Each row comes from the steps of one walk. Every step used is in the known rows, and no mark comes twice. Write the walk behind each row, first mark first.
Known rows:
B/U/Z: [-14 -1 27 -4 6 16 13 -5 -15 20 11 -27 -8 -27 21 -11 18 11 21 -1 -5 0 -25 4 23]
B/U/Z/D: [-20 5 29 -5 7 5 -2 2 -13 11 7 -33 -1 -29 21 4 6 15 8 12 2 -5 -33 -1 1]
D/H: [12 0 26 2 -2 14 27 5 -5 3 7 14 8 -8 4 -1 5 -5 24 -9 8 3 9 0 14]
H/G: [9 -4 29 -1 18 0 18 17 3 10 7 -8 6 1 20 -2 5 -11 15 3 -1 -12 -7 -2 18]
B/D/H/G: [27 10 32 3 6 -12 22 10 -7 -4 7 3 14 -2 16 7 13 -13 23 -4 13 -4 11 -15 12]
J/L: [-7 -8 16 1 19 16 1 20 15 17 10 10 9 -14 6 11 8 -2 14 -5 3 3 -9 11 22]
D/B/U/Z/N/L/J: [10 13 19 7 -28 24 -6 -5 -27 31 -13 -40 4 -17 -8 -8 2 20 1 4 -5 2 -16 -21 0]
J/V: [-3 -13 8 0 33 23 13 21 9 18 -3 10 -3 -23 12 9 4 -5 15 -10 0 -5 -15 9 22]
L/J: [11 -3 0 -3 3 23 14 9 -14 20 -10 4 -5 -2 10 2 -9 10 12 -1 -11 7 -9 2 12]
Z/D: [-1 1 23 3 14 8 11 17 -1 1 2 -7 6 -14 14 11 -11 4 8 10 2 -8 -13 5 -6]
G/U: [5 -2 20 21 7 21 22 10 -6 -2 14 1 -10 -11 26 -13 -4 7 28 -9 0 0 8 4 -5]
B/D/H: [23 9 24 4 -1 8 31 5 -14 -5 8 11 7 -15 9 6 10 -2 31 -10 11 4 11 -1 9]
X/J/V/G/U/Z/N/L/E: [-23 8 -2 26 -6 14 -18 -7 5 -7 -9 -5 13 -24 3 -24 12 12 7 -17 11 -14 -11 -27 30]
G/U/Z/N: [-17 6 34 25 1 10 21 5 -16 -5 18 -25 -3 -19 5 -17 4 20 10 2 6 -15 -13 5 -4]
W/L/J: [5 -13 10 -10 1 16 8 10 -12 21 -15 5 -6 -19 13 15 1 14 21 2 -21 1 -1 -8 13]
L/J/X: [14 -5 -11 -2 16 18 -4 17 -3 24 -5 17 -8 -7 -1 16 -18 7 9 -2 -4 10 -3 -3 15]
G/U/Z/N/L/J: [1 16 16 18 -21 16 9 3 -22 10 -4 -26 -2 -10 4 -11 2 36 3 2 5 -8 -16 -14 -16]
Z/N/L/J: [17 4 12 8 -11 20 11 13 -18 21 -16 -24 -1 -2 3 3 -5 19 1 3 4 -8 -11 -7 -9]
X/N/L/E: [6 23 1 -3 -11 6 21 6 6 16 0 -1 19 -13 20 -10 5 6 22 -18 -6 -13 -4 -7 8]
V/G/U/Z/N: [-24 3 35 32 15 12 2 -3 -11 -18 22 -22 -2 -11 3 -26 3 14 10 -3 1 -20 -17 -3 10]
W/T: [9 -24 32 7 -3 -2 16 12 4 17 13 -10 -9 -12 21 -1 1 -4 19 -4 6 6 -4 2 23]
D/H/G/U/Z/N/L/E: [4 21 35 19 -32 -19 4 -10 -1 -18 12 -9 29 -12 9 -15 18 2 6 -5 21 -5 0 -32 -1]
W/L: [-4 -15 32 -4 11 12 18 11 -1 11 4 0 -2 -26 17 10 12 4 31 0 -14 -8 2 2 15]
Z/D/H/G: [13 9 36 0 6 -17 4 17 3 -6 1 2 25 2 9 15 -1 -11 5 10 17 -9 -1 -19 -4]
E/L/J/V/G/U/Z: [-20 -1 -9 6 43 15 -28 9 -8 0 -5 22 -9 -18 12 0 25 26 0 -25 -12 -9 -22 -21 22]
V/G: [-4 -10 21 8 25 22 8 1 1 -3 11 2 -1 -4 13 -12 2 -7 22 -7 -7 -7 -10 3 30]
H/G/U/Z/D/B: [0 18 33 16 -1 -8 -3 8 1 -8 13 -6 26 -7 4 -7 -7 0 7 14 1 -12 -8 -24 -8]

Write each row's walk:
[16 24 -5 -6 -7 16 20 20 -12 38 -18 -10 7 4 10 -3 -3 25 14 -10 -7 -17 -7 -12 -4]
X/N/L/J
[11 20 34 13 -2 -17 22 1 -15 -17 19 1 15 -10 17 -7 23 4 26 -6 16 -6 5 -21 6]
B/D/H/G/U/Z
[11 -1 1 -9 16 10 4 17 -18 16 -12 11 -7 -4 15 11 12 18 3 -11 -14 -1 -4 -4 5]
E/L/J
[-17 10 23 29 -10 8 -8 -19 0 -24 17 -15 12 -21 11 -29 10 11 11 -10 3 -8 -18 -16 10]
V/G/U/Z/N/L/E
[2 12 35 10 -5 -11 17 1 -3 -7 18 4 15 -4 10 -15 19 1 19 -4 13 -6 2 -20 11]
D/H/G/U/Z
[12 21 5 0 14 7 13 27 11 32 4 -1 8 -6 5 5 0 11 22 -14 8 -25 3 -4 1]
J/X/N/L
[-7 13 26 -2 -2 9 9 3 0 4 8 -1 27 -20 -13 3 -7 4 6 12 -5 -7 -20 -3 7]
U/Z/D/B
[-3 -9 -12 15 46 21 -32 19 -6 -1 -12 26 -17 -9 22 5 11 16 3 -28 -11 -4 -1 -21 9]
E/L/J/V/G/U
[24 2 -10 -4 4 20 -3 15 3 30 -10 11 -3 -5 3 13 -8 12 13 -3 3 6 -3 -12 5]
N/L/J/X
[-6 11 16 26 -7 20 -10 -5 -18 -3 -1 -24 0 -3 3 -22 2 30 3 -2 1 -13 -20 -21 -1]
V/G/U/Z/N/L/J
[-3 2 27 1 -5 21 10 -8 -12 21 12 -17 4 -25 4 -15 8 0 22 -3 -10 6 -13 -4 23]
D/B/U/Z
[-9 17 30 14 -9 -1 11 1 -7 -17 13 6 15 -19 6 -1 3 18 13 3 17 -3 -6 -12 -13]
G/U/Z/D/H
[-16 11 26 14 5 5 10 7 -6 -10 14 -9 5 -21 16 -4 -3 21 12 9 5 -10 -20 -2 -13]
G/U/Z/D
[-21 2 23 29 23 20 -12 5 5 -3 7 -17 0 -23 4 -14 17 15 6 -11 12 -23 -26 -14 9]
J/V/G/U/Z/N/L
[-4 15 38 -8 1 -23 7 7 0 -5 8 -3 31 -7 -1 10 13 -1 0 14 17 -14 -21 -18 7]
U/Z/D/H/G
[-2 9 5 27 7 13 -28 1 -6 3 5 -10 -4 -6 -8 -8 -6 27 1 -4 7 -9 -14 -25 0]
V/G/U/Z/N/L/J/X
[-5 14 -1 13 3 13 -34 0 3 -6 -15 19 18 -16 1 8 7 22 0 -6 15 0 -20 -40 -4]
N/L/J/V/G/U/Z/D/H
[14 21 27 17 -28 -10 1 4 -19 3 -6 -17 16 4 0 -8 13 20 -1 2 20 -10 -2 -37 -13]
D/H/G/U/Z/N/L/J
[9 21 -9 -1 1 -1 4 13 18 20 4 12 17 -17 8 3 -3 4 20 -19 1 -10 1 -10 10]
J/X/N/L/E
[-13 14 34 10 11 -15 2 13 -1 -8 13 -16 14 -9 21 -2 2 10 4 16 7 -18 -21 -15 -10]
H/G/U/Z/D
[-1 14 -6 18 6 26 -40 2 6 3 -14 13 18 -17 -6 0 -8 17 -1 -3 -2 -2 -22 -39 -2]
N/L/J/V/G/U/Z/D/B
[-15 12 32 20 4 2 -8 -8 -4 -30 17 9 17 -12 3 -10 4 11 13 -2 12 -7 -9 -21 1]
V/G/U/Z/D/H
[13 -2 -10 -8 30 5 -14 24 -7 20 -7 25 -10 -8 5 26 4 16 0 -13 -7 1 2 -8 7]
E/L/J/X
